Each row was made from one walk, in order. Every step used is in the known rows, and no mark comes twice. Write each row's walk.
Known rows:
semob, fopif: [ 2.11 -1.11 -1.30 -0.46 -3.67  2.98 -2.47  1.87  1.26  0.00  0.97 -1.42
 -2.64  1.13  3.71  0.67  1.44 -0.42]
semob, fivu: [ 2.10 -0.18 -2.02  0.69 -2.41  0.82 -3.07  1.37  0.33 -1.52 -0.45  0.95
 -1.05  0.56  3.47 -0.49 -0.32  0.52]
fopif, madup, sitof, semob, fivu: [-5.03  3.86 -3.59 -0.60 -1.55  3.13 -4.00 -0.53 -1.32 -0.49 -1.01 -2.47
 -1.82  2.50  5.50 -2.05  1.02  0.08]
madup, fivu: [ 1.06  2.23 -2.31  0.56 -2.84  1.95 -2.85  3.06  2.14 -2.59 -0.31  2.10
 -2.39  0.31  1.84 -1.46  0.75  0.57]
sitof, semob, fivu, madup, telaf: [-1.99  2.06 -3.62  0.32 -1.40  4.51 -1.77  0.37  0.20  0.16 -2.40 -0.46
 -1.80  3.32  3.57  0.87  1.38 -0.05]
telaf, madup, fivu, semob: [-0.50  0.93 -3.17 -0.85 -2.10 -0.60 -0.06  5.14  1.61 -2.69 -2.20  1.61
 -4.18  1.96 -0.76 -3.66  2.44  0.02]
madup, telaf: [ 1.53  2.28 -1.99 -1.41 -3.10  2.49 -2.09  4.00  0.40  2.00 -1.24  3.52
 -1.78 -0.05  2.06  1.89  3.09 -2.35]
semob, sitof: [ 2.47  0.21 -1.26  0.18 -3.65  1.94 -4.11 -1.14  0.40 -0.40 -0.47 -0.57
 -2.39  0.65  3.50  0.42  1.52 -1.13]
fopif, madup, sitof, semob: [-6.19  4.05 -3.15 -1.80 -2.50  3.26 -2.68  0.27 -0.55  1.37 -1.74 -1.15
 -2.47  2.94  4.25 -1.31  3.95 -1.30]
madup, sitof, semob, fivu: [-2.65  1.12 -2.17 -1.00 -1.95  3.28 -4.35 -0.49 -0.44 -0.90 -0.23 -0.68
 -1.59  1.94  5.55 -0.62 -1.02 -1.23]
fivu, semob, fopif, madup: [-1.12  1.38 -3.27 -0.81 -3.57  3.26 -0.89  1.36 -0.84 -0.23 -1.92 -2.14
 -2.65  4.32  2.18 -0.65  4.22  1.41]
fivu, madup, telaf: [-0.09  2.27 -3.09 -0.56 -3.05  3.87 -1.23  2.91  1.04  0.83 -3.06  0.80
 -2.88  1.89  1.11  1.16  4.49 -1.32]
sitof, semob: [-1.78 -0.11 -1.90 -0.72 -3.17  1.87 -0.85  0.84  0.86  1.24 -0.83  2.09
 -1.59  3.04  3.21  0.61  2.31 -1.12]
telaf, madup, sitof: [-1.26  0.54 -1.64 -2.63 -2.51 -0.09 -2.04  4.48  1.19  0.59 -1.18 -1.08
 -4.73 -0.44  1.81 -2.72  3.26 -3.18]
madup, sitof, semob: [-3.81  1.34 -1.81 -2.34 -2.96  3.60 -2.83  0.06  0.15  0.99 -0.92  0.63
 -2.30  2.30  4.17 -0.17  1.90 -2.53]
sitof, madup, fivu, semob, fopif: [ 0.69 -0.27 -3.02  0.60 -2.41  6.92 -1.60  0.60  0.82 -3.12 -1.12 -2.03
 -3.62  3.90  2.17 -1.91  2.19  3.27]

Write each row's walk:
[-4.22  0.46 -1.91 -2.81 -2.00  0.46 -1.64  3.01  0.98  1.66 -1.13 -1.16
 -4.47  1.59  2.92 -2.04  2.76 -3.54] | telaf, madup, sitof, semob
[ 0.49  0.04 -3.04  1.47 -2.35  2.21 -2.05  0.25  0.62 -2.66 -2.37 -1.58
 -2.27  2.63  2.60 -1.43  1.19  1.57] | semob, fivu, madup
[ 1.38 -0.08 -1.74 -0.91 -3.92  2.01 -2.84 -1.82 -0.94 -1.00 -2.48  0.72
 -2.15  3.16  2.25  0.42  2.26 -0.81] | fivu, semob, sitof
[-2.25  4.49 -4.26  0.08 -2.84  2.12 -1.16  2.47  0.03 -2.81 -3.19  1.38
 -2.34  3.48  0.36 -2.82  3.44  2.36] | fopif, madup, fivu, semob
[-1.29  1.35 -3.02  0.19 -2.46  3.99 -4.03 -0.08 -0.13 -2.93 -2.39 -3.04
 -3.14  1.93  3.55 -2.14  0.75  0.36] | semob, fivu, madup, sitof
[-2.98  1.47 -2.87 -0.17 -2.68  3.55 -1.55  0.27  0.32  1.43  0.38 -3.69
 -2.57  3.54  4.72  0.04  3.38  0.49] | sitof, semob, fopif, madup
[ 0.69  1.15 -3.03  1.54 -1.99  4.67 -2.01  1.96  1.77 -2.38 -1.18  0.63
 -3.12  1.03  1.99 -2.48  2.59  2.21] | sitof, madup, fivu
[ 2.20  1.50 -2.50  2.37 -2.16  5.60 -4.60 -1.94  1.21 -3.14 -0.65 -2.20
 -3.68  0.70  3.38 -2.04  1.64  1.74] | semob, sitof, madup, fivu
[ 1.05  1.22 -2.63 -0.31 -2.15  0.34 -2.59  1.45  1.02 -2.98 -1.92 -1.19
 -4.71  1.60  0.59 -3.14  1.61 -0.35] | telaf, madup, fivu, semob, sitof
[ 0.57  0.04 -2.66 -0.78 -2.12  1.49 -0.88  4.76  1.84 -2.91 -0.30 -2.04
 -4.96  2.10  0.90 -3.04  1.39  0.58] | telaf, madup, fivu, semob, fopif
[ 2.59  1.47 -2.43  0.04 -2.28  5.94 -3.96 -1.03 -0.38  1.56 -1.63 -1.21
 -3.11  0.32  3.77  1.36  3.83 -1.00] | semob, sitof, madup, telaf
[-3.09  3.82 -3.60  1.05 -2.19  4.81 -2.52  1.14  1.40 -1.48  1.13 -3.65
 -2.95  2.91  4.54 -1.56  1.52  1.91] | sitof, semob, fopif, madup, fivu
[-0.24  3.92 -3.37  1.32 -2.62  4.07 -3.27  2.68  1.51 -2.42  1.13 -3.50
 -3.32  0.81  3.43 -2.03  1.91  2.20] | semob, fopif, madup, fivu
[ 2.13 -0.80 -1.84  1.16 -2.81  4.52 -3.57 -2.84  0.23 -0.22 -1.55 -2.15
 -3.15  1.47  3.54 -0.51  3.31  0.34] | semob, sitof, madup
[-3.18  0.32 -2.31 -1.56 -0.89  0.62 -2.90  2.00  0.35 -0.28 -0.32 -2.60
 -3.47  1.13  4.30 -2.84  0.00 -2.07] | telaf, madup, sitof, semob, fivu
